Each row was made from one walk, in order. Every step used is in the known rows, and no mark comes twice. Write each row's walk.
Known rows
t, d, n, k: -.13 -.05 .13 -.05 -.09 .13 -.06 -.01 -.20 .09 -.03 -.14 -.20 .06 .07 -.04 .02 -.20 .04 -.17 -.14 .02 .05 .02 -.03 -.08 -.02 .08 -.08 -.11
l, e, d, t: -.12 -.01 -.14 -.08 .35 .01 -.21 .07 -.02 .13 -.32 -.05 -.16 .29 .07 -.25 -.10 -.30 .17 .13 .10 .18 .11 -.10 .07 -.12 -.12 .15 .13 .02
e, l: -.05 -.03 .08 -.02 .08 -.09 -.13 .09 .18 .06 .02 -.02 .03 -.05 -.05 .01 .06 -.15 .05 -.26 -.16 .16 .05 -.01 -.08 -.18 .05 .00 -.07 .00
v, h: -.02 .19 -.07 .10 .03 -.22 .07 -.03 -.16 .00 .02 -.02 -.03 .00 -.07 -.02 -.11 -.10 -.06 -.22 -.11 .16 -.05 .09 .04 -.06 -.04 .05 .02 .14
h, y: .00 -.15 .04 .00 .17 .05 -.12 .09 -.05 .06 .16 -.04 .11 -.08 .05 .14 -.05 .03 .10 .12 -.24 -.05 .17 .17 -.08 .26 .04 -.12 .24 .02
k, n, h, y, d, t: .08 -.46 -.14 .00 .22 .37 -.11 -.06 -.36 -.05 -.12 .01 -.18 .30 -.05 .02 -.28 -.13 .18 -.06 .14 -.40 .14 .30 .04 .24 -.11 -.22 .29 .15
v, h, y, d, t, l: -.14 .01 -.08 .23 .12 .10 -.03 -.04 -.50 .02 .02 -.22 -.01 .05 .09 -.18 -.22 -.28 .13 -.16 -.07 .06 .08 .18 .02 .16 -.13 -.07 .08 .05
d, t, l: -.13 .05 -.08 .06 .00 .10 .10 .00 -.27 -.02 -.11 -.34 .00 .03 .19 -.08 -.17 -.19 .00 .15 .11 .08 -.01 -.05 .14 -.12 -.17 .06 .05 -.23
e, d, t: -.22 .00 -.09 -.06 .34 -.02 .01 .05 -.16 .03 -.23 -.03 -.17 .15 .11 -.23 -.10 -.34 .23 .06 -.09 .25 .12 .08 .11 .03 -.23 -.10 .00 .04
v, h, y: -.01 .06 -.04 .12 .19 -.17 -.06 .05 -.20 .06 .17 -.04 .08 -.06 -.02 .11 -.15 -.07 .03 -.10 -.33 .09 .10 .25 -.03 .19 .00 -.08 .23 .15
h, y, d, t, l, e: -.04 -.19 -.04 .12 .16 .36 -.27 .00 -.25 .08 -.09 -.22 .01 .18 .16 -.20 -.14 -.18 .21 .11 .18 -.12 .14 -.01 -.04 .10 -.05 .03 .16 -.11
d, n, k: -.15 .05 .02 .03 -.10 .13 -.26 -.03 -.17 .01 .05 -.01 -.12 .05 .12 -.08 .03 -.16 -.01 -.26 .03 .19 .00 -.09 -.07 -.05 -.10 -.08 -.07 -.09
h, n, k, f: -.21 .28 .07 .13 -.07 .29 -.23 -.03 -.06 .29 .05 .01 -.15 -.05 -.15 -.09 .00 .20 -.12 .04 -.15 -.06 .17 .09 -.33 .35 .07 -.22 .14 -.28
v, h, y, d, n: -.07 -.04 -.01 .27 .11 .06 -.27 -.08 -.35 -.04 .27 -.01 -.03 .03 .09 -.11 -.03 -.26 .23 -.39 -.08 .11 .13 .23 -.02 .13 -.06 -.15 -.03 .20
d, n: -.04 -.03 .02 .12 -.06 .05 -.22 -.05 -.09 -.09 .23 -.06 -.05 .00 .18 .02 .08 -.17 .12 -.17 .11 .14 .05 .02 .08 -.17 -.05 -.01 -.09 -.03
f, h, n: -.34 .12 .01 .26 .17 .09 -.08 -.03 -.05 .22 .20 -.01 .11 -.25 -.04 -.04 .17 -.02 -.08 .38 -.04 -.12 .13 .17 -.15 -.04 -.05 -.11 .24 -.21
h, n, d, t: -.24 .16 -.07 .16 .20 .26 .07 .01 -.24 .18 .10 .02 .11 -.01 .08 -.02 -.13 -.14 .18 .20 .17 -.30 .17 .19 -.15 -.12 -.06 -.09 .14 -.29
a, f: -.08 .25 -.18 -.05 -.12 -.06 -.10 .10 -.06 -.10 -.01 -.15 -.11 .10 .14 -.12 -.10 -.02 -.01 -.10 -.08 .26 -.10 -.04 .13 .22 .05 -.01 .12 -.03
a, f, l, e, d, t: -.07 .07 -.24 -.11 .05 -.03 -.22 .10 -.10 .16 -.33 -.16 -.28 .41 .13 -.33 -.16 -.36 .01 -.19 -.05 .39 -.05 -.15 .14 .05 .07 .04 .52 .07
n, k, f: -.16 .18 .02 .00 -.15 .24 -.12 -.07 -.05 .15 -.16 .02 -.26 .05 -.11 -.17 -.03 .17 -.11 -.13 -.21 .15 .08 -.01 -.17 .32 .02 -.23 .07 -.12
t, l, e: -.01 -.06 -.01 .06 -.23 .16 -.17 .07 .01 .13 -.09 -.29 .08 .00 -.08 -.05 -.01 -.04 -.08 .09 .21 .02 -.21 -.27 -.03 -.19 .09 .33 .11 -.11
y, d, n, h: .10 -.19 -.01 .11 -.14 .26 -.23 -.23 -.34 -.08 .01 -.03 -.13 .08 .07 -.21 .16 -.37 .23 -.55 .29 -.06 -.08 .08 .09 -.01 -.08 -.14 -.18 .17
n, k, f, l: -.06 .03 .05 -.02 -.27 .28 -.06 -.13 -.07 .27 -.21 .06 -.29 .12 -.20 -.17 -.03 .09 -.23 -.30 -.27 .13 .03 -.05 -.22 .29 .14 -.27 .32 -.05
k, f, l, e, d: .01 -.11 .03 .04 -.08 .25 -.25 -.07 .13 .35 -.19 .03 -.30 .19 -.24 -.23 .05 -.07 .03 -.21 -.16 .20 .08 -.05 -.10 .10 .23 -.08 .42 .12
n, k: -.13 .07 .01 -.10 -.05 .08 -.03 .02 -.10 .09 -.20 .05 -.09 .07 -.07 -.11 -.05 .01 -.16 -.09 -.11 .07 -.07 -.11 -.17 .15 -.05 -.07 .01 -.07
n, k, y, d, t: .01 -.08 -.10 -.02 .17 .30 -.12 -.21 -.35 .07 -.36 -.03 -.32 .35 -.07 -.35 -.28 -.08 .03 -.09 .12 -.09 .17 .01 .00 .19 -.18 -.11 .05 -.06
a, f, l, e, d: -.04 .03 -.16 -.12 -.10 .00 -.28 .13 .03 .20 -.24 -.09 -.21 .30 -.05 -.27 -.05 -.25 -.03 -.27 -.10 .36 -.18 -.20 .05 .10 .20 .09 .48 .17
k, f, l: .07 -.05 .06 .11 -.22 .24 -.03 -.15 .04 .21 -.02 .00 -.23 .05 -.15 -.07 .04 .07 -.08 -.24 -.19 .06 .11 .06 -.06 .14 .20 -.21 .35 .01
k, y, d, n, h: .27 -.34 -.03 .13 .00 .28 -.31 -.30 -.35 -.01 -.01 -.13 -.23 .12 -.12 -.14 -.02 -.26 .26 -.40 .25 -.14 .06 .17 .21 .03 -.05 -.05 .01 .20
k, n: -.05 -.23 -.08 .01 -.01 .19 -.04 .06 .07 -.09 .05 .11 -.14 .21 -.16 .10 -.17 .14 -.02 .12 .16 -.25 -.01 .01 -.06 -.04 .01 .04 .09 .07
k, f, h, n, d: -.44 .22 .00 .38 .02 .44 -.05 -.12 -.06 .30 .22 .03 -.02 -.28 -.15 -.12 .13 .10 .10 .24 -.11 -.12 .22 .30 -.20 .07 .06 -.30 .28 -.26
y, d: .00 -.08 .01 .07 -.05 .25 -.07 -.12 -.11 -.04 -.08 .11 -.11 .14 -.02 -.28 .06 -.08 .13 -.20 .20 -.13 -.02 -.03 -.03 .07 -.03 -.08 -.23 .09
n, h, y, d, t, l: .07 -.29 -.03 .02 .03 .28 -.06 -.09 -.54 .07 -.15 -.29 .02 -.03 .08 -.09 -.11 -.36 .18 -.19 .01 -.15 .00 .23 .09 .28 -.10 -.18 .21 .04

Which walk is each row?
-.18 .19 .05 .04 .02 .13 -.16 .05 -.10 .25 .01 .05 .01 -.05 -.11 -.05 -.01 .06 -.16 .08 -.06 -.14 .04 .00 -.32 .20 .02 -.08 .09 -.24
h, n, k
-.31 -.01 -.06 -.01 .14 .09 .03 .10 -.25 .08 -.22 -.24 -.09 .04 .07 -.24 -.10 -.41 .17 .09 -.06 .29 -.03 -.02 .12 -.02 -.22 -.01 .00 -.03
e, d, t, l
.02 -.18 -.06 -.04 .09 .03 -.44 .02 -.09 .17 -.15 -.09 -.12 .13 -.04 -.13 .11 -.45 .22 -.28 .11 .23 -.10 -.04 .09 -.13 -.03 .13 .14 .21
l, e, d, n, h
-.17 .03 .02 .19 -.20 .49 -.36 -.23 -.22 -.01 .00 .06 -.35 .19 .04 -.40 .11 -.10 .15 -.47 .13 .12 .09 -.02 -.13 .18 -.05 -.27 -.26 -.04
y, d, n, k, f
-.07 .03 -.11 .06 .03 .12 -.09 .02 -.16 .07 -.21 -.35 -.01 .14 .18 -.12 -.17 -.17 -.02 .20 .26 .05 .00 -.18 .10 -.26 -.11 .25 .16 -.24
d, t, l, e
.19 -.32 .01 -.03 .06 .20 -.13 -.09 -.33 .08 -.07 -.02 .02 -.03 -.06 -.03 .01 -.21 .19 -.29 -.07 -.19 .01 .27 -.02 .38 .02 -.25 .18 .21
n, h, y, d
-.25 .33 -.13 .26 .21 .02 .12 -.02 -.38 .19 .11 .01 .08 .00 -.01 -.04 -.23 -.23 .09 -.05 .03 -.13 .12 .26 -.08 -.16 -.09 -.04 .16 -.12
v, h, n, d, t
.13 -.52 -.07 -.01 .07 .38 -.15 -.02 -.24 -.03 -.03 .08 -.12 .18 -.22 .08 -.15 -.03 .14 -.14 .09 -.43 .00 .25 -.06 .31 .02 -.19 .26 .26
k, n, h, y, d
-.35 .26 -.19 .08 -.01 -.05 -.08 .04 -.09 -.04 .00 -.16 -.10 -.05 .15 -.21 .04 -.07 -.08 .09 -.14 .31 -.06 .04 .14 .13 -.04 -.10 .25 -.08
a, f, h
-.34 .24 .02 .35 .06 .27 -.16 -.13 .00 .24 .22 -.04 -.11 -.24 -.09 -.11 .16 .16 -.02 .29 -.16 -.03 .27 .26 -.15 .19 .03 -.26 .27 -.26
k, f, h, n
.13 -.21 .10 -.03 -.06 .03 -.02 -.09 -.28 .05 .00 -.26 -.12 -.05 .05 .11 .06 -.35 .16 -.27 -.09 -.08 .01 .22 .18 -.13 .01 .08 .03 .07
t, d, n, h
.04 -.13 -.01 -.02 .01 .32 -.18 -.18 -.23 .11 -.28 .03 -.27 .24 -.25 -.29 -.16 .01 .01 -.18 .06 -.13 .04 -.04 -.11 .24 -.05 -.07 .00 .06
n, k, y, d
-.13 -.05 -.06 .12 -.05 .34 .04 -.13 -.36 -.06 -.17 -.19 -.10 .17 .14 -.35 -.09 -.26 .13 -.08 .31 -.05 -.02 -.07 .08 -.04 -.17 -.01 -.20 -.12
y, d, t, l
.12 -.12 -.01 .05 -.10 .02 -.20 -.11 -.25 -.03 .09 -.13 -.03 -.07 .10 .07 .11 -.33 .10 -.39 .08 .07 -.06 .13 .16 -.09 -.06 -.06 .05 .09
d, n, h
-.05 -.20 -.02 .01 -.17 .16 -.37 .06 -.20 .20 -.14 -.35 .00 -.04 -.10 -.12 .11 -.48 .15 -.23 .14 .24 -.29 -.14 .08 -.18 -.01 .23 .11 .11
t, l, e, d, n, h
.05 -.06 -.02 -.07 .05 .11 -.12 -.08 -.14 .16 -.22 -.06 -.19 .12 -.22 -.07 -.19 .10 -.10 -.01 -.10 -.02 .05 -.02 -.05 .17 -.04 .00 .18 -.01
n, k, y
-.19 .00 -.14 .08 -.02 .33 .08 .03 -.24 .14 -.16 -.23 .12 .11 .09 -.11 -.21 -.24 .14 .10 .31 -.09 -.08 -.11 .02 -.38 -.05 .20 .16 -.21
n, d, t, l, e
-.03 .01 .04 .11 .08 .35 -.28 -.12 -.20 .26 -.05 .03 -.15 .10 -.28 -.21 -.11 .07 -.01 .02 .10 -.31 .13 .06 -.26 .28 -.01 -.08 .07 -.12
h, n, k, y, d
-.27 -.18 .02 .21 .24 .28 -.13 -.07 -.19 .08 .11 .04 .05 -.13 .02 -.20 .15 -.08 .12 .17 -.13 -.09 .17 .22 -.09 .20 -.07 -.26 .18 .02
f, h, y, d
-.38 .37 -.16 .20 .05 .02 -.18 .07 -.09 .09 .16 -.15 -.02 -.15 .10 -.16 .05 -.04 -.09 .24 -.11 .15 .02 .13 .01 .19 .00 -.11 .32 -.22
a, f, h, n
-.15 -.05 .02 .09 -.15 .36 -.29 -.15 -.27 -.03 -.02 .09 -.21 .19 .09 -.35 .10 -.22 .11 -.44 .23 .04 -.03 -.11 -.12 .03 -.10 -.14 -.29 .00
y, d, n, k
-.14 -.10 .00 .00 -.09 .16 -.23 .15 .01 .21 -.19 -.24 .01 .01 -.17 -.18 .03 -.24 .06 .06 .08 .19 -.23 -.25 -.04 -.12 .03 .28 .08 .03
t, l, e, d
-.30 .07 .01 .20 .23 .20 -.18 -.09 -.16 .33 .02 -.05 -.04 -.16 -.22 -.10 -.01 .06 -.16 .38 -.13 -.13 .17 .16 -.20 .10 -.08 -.12 .36 -.22
f, h, n, k, y
-.28 -.07 .02 .01 -.17 .24 -.42 .13 -.13 .23 -.17 -.25 -.08 .06 -.08 -.25 .07 -.34 .03 -.12 .08 .34 -.25 -.32 -.10 -.15 -.04 .22 .02 -.04
t, l, e, d, n, k
-.16 -.10 .08 .18 -.02 .50 -.45 -.12 -.25 .06 .16 .02 -.22 .09 .08 -.22 .05 -.06 .24 -.30 -.12 .06 .27 .16 -.18 .44 .00 -.37 .00 -.04
h, y, d, n, k, f
-.30 .14 -.04 .21 .02 .37 .09 .04 -.32 .22 .11 -.19 .18 -.11 .03 -.02 -.14 -.18 .13 .23 .19 -.25 .03 .10 -.14 -.18 -.06 .01 .14 -.35
h, n, d, t, l
.15 -.26 -.06 -.02 .22 .19 -.08 -.11 -.46 .03 -.16 -.10 -.05 .08 .11 -.09 -.11 -.31 .23 -.20 -.02 -.18 .15 .33 .09 .31 -.11 -.28 .21 .12
n, h, y, d, t
-.29 .14 -.02 .25 .00 .19 -.05 -.15 .01 .10 .07 -.04 -.16 -.15 -.04 -.15 .15 .12 .00 .15 -.19 .14 .19 .18 -.02 .12 -.01 -.25 .20 -.12
k, f, h
.19 -.25 .01 -.09 .10 .00 -.08 .02 -.24 .11 -.01 -.12 .11 -.14 -.04 .21 -.04 -.15 .08 -.12 -.23 -.10 .03 .29 .02 .31 .03 -.18 .36 .16
n, h, y
-.02 .07 .04 .07 .13 .17 -.24 -.03 -.12 .30 -.01 -.04 -.08 .01 -.25 -.01 -.16 .13 -.10 .17 -.06 -.22 .14 .09 -.22 .23 .01 -.03 .24 -.18
h, n, k, y
-.20 .27 -.06 .26 .05 .02 .07 .02 -.26 .23 .20 .06 .16 -.12 -.18 .01 -.12 -.12 .06 -.12 -.02 -.16 -.01 .22 -.18 -.11 .04 -.01 .12 -.01
v, h, n, d
-.05 .18 -.03 .22 .09 .11 -.20 -.14 -.36 .24 -.04 .03 -.17 .11 -.33 -.24 -.20 -.04 -.06 -.22 -.02 -.14 .07 .14 -.20 .21 -.04 -.05 .06 .03
v, h, n, k, y, d
-.43 .18 .02 .18 .12 .16 -.11 -.01 -.12 .29 .04 .03 .04 -.21 -.11 -.13 .13 .00 -.22 .29 -.14 -.06 .08 .08 -.29 .09 -.09 -.16 .25 -.27
f, h, n, k
-.04 .24 -.04 .17 .14 -.07 -.16 -.05 -.28 .27 .01 -.06 -.10 .01 -.30 -.02 -.24 .01 -.16 -.08 -.17 -.06 .08 .17 -.16 .16 -.03 .03 .25 -.02
v, h, n, k, y
.13 -.25 -.01 .20 .04 .31 -.34 -.26 -.19 -.05 .11 -.08 -.23 .18 -.04 -.20 -.04 -.14 .29 -.22 .27 -.10 .15 .08 .14 -.03 -.06 -.02 -.10 .11
k, y, d, n
-.50 .35 -.18 .21 .01 .19 -.07 .08 -.17 .16 .17 -.09 .08 -.17 .05 -.18 .02 -.08 .04 .18 -.06 .05 -.04 .16 -.05 .07 .03 -.13 .34 -.22
a, f, h, n, d
-.07 -.23 .03 -.06 -.08 .16 -.38 .02 -.04 .35 -.24 .07 -.21 .27 -.13 -.25 .09 -.37 -.05 -.39 -.03 .26 -.10 -.25 -.17 -.14 .09 .04 .34 .14
f, l, e, d, n, k
-.38 -.15 -.05 .25 .21 .35 -.05 -.07 -.39 .07 .03 -.21 .05 -.12 .17 -.25 .02 -.23 .12 .28 -.03 -.02 .17 .17 .00 .09 -.20 -.20 .20 -.14
f, h, y, d, t, l
-.36 .05 .10 .15 -.06 .28 -.11 -.13 -.20 .19 .02 -.19 -.32 -.06 .04 -.15 .13 -.12 .03 -.04 -.29 .15 .20 .16 -.05 -.01 -.03 -.12 .07 -.20
t, d, n, k, f, h
.13 -.25 .02 .05 .03 .05 -.30 -.04 -.31 .02 .22 -.17 .05 -.13 .14 .20 .07 -.30 .19 -.27 -.10 .05 .08 .27 .10 .12 -.03 -.17 .24 .10
d, n, h, y
-.05 .13 .07 .12 -.14 .35 -.35 -.05 .03 .49 -.09 .03 -.18 .10 -.26 -.13 .00 .15 -.25 -.05 -.08 -.11 .12 -.07 -.40 .21 .24 -.09 .46 -.23
h, n, k, f, l, e
-.03 -.14 .04 .14 -.13 .30 -.42 -.10 .09 .29 -.01 -.02 -.32 .19 -.12 -.21 .11 -.20 .12 -.33 -.07 .29 .11 -.05 -.05 -.02 .19 -.09 .35 .10
k, f, l, e, d, n
-.01 -.12 .11 .04 -.02 .07 -.03 -.03 -.13 .02 .12 -.18 -.12 .02 .12 .05 .05 -.21 .17 -.09 -.07 -.03 .10 .11 .10 -.21 .02 .14 -.10 -.05
t, d, n
.03 -.28 -.02 -.03 .22 .08 -.53 .09 -.12 .21 -.02 -.11 -.05 .06 -.01 -.03 .08 -.43 .31 -.18 -.06 .18 .02 .08 .02 .04 .01 .02 .30 .23
l, e, d, n, h, y
-.07 .04 -.11 .19 .31 .00 -.05 -.08 -.41 -.01 .02 -.03 -.07 .15 .12 -.16 -.22 -.24 .17 -.18 -.11 .03 .23 .27 .03 .18 -.13 -.17 .09 .12
v, h, y, d, t
-.39 -.15 .03 .22 .14 .37 -.32 -.10 -.31 .09 .14 .04 -.05 -.08 .12 -.25 .16 -.20 .10 -.04 -.12 .06 .16 .14 -.16 .18 -.14 -.32 .12 -.05
f, h, y, d, n, k
-.14 -.18 .06 .10 .05 .37 -.39 -.05 -.28 .03 .14 .05 -.08 .09 .12 -.18 .04 -.17 .20 -.27 -.03 .00 .14 .08 -.19 .29 -.04 -.25 -.04 .02
h, y, d, n, k
-.32 -.07 .04 .39 .07 .48 -.36 -.20 -.16 .06 .31 -.05 -.17 -.13 .11 -.22 .21 -.04 .25 -.02 -.14 .12 .35 .31 -.04 .26 -.03 -.42 .14 -.07
k, f, h, y, d, n
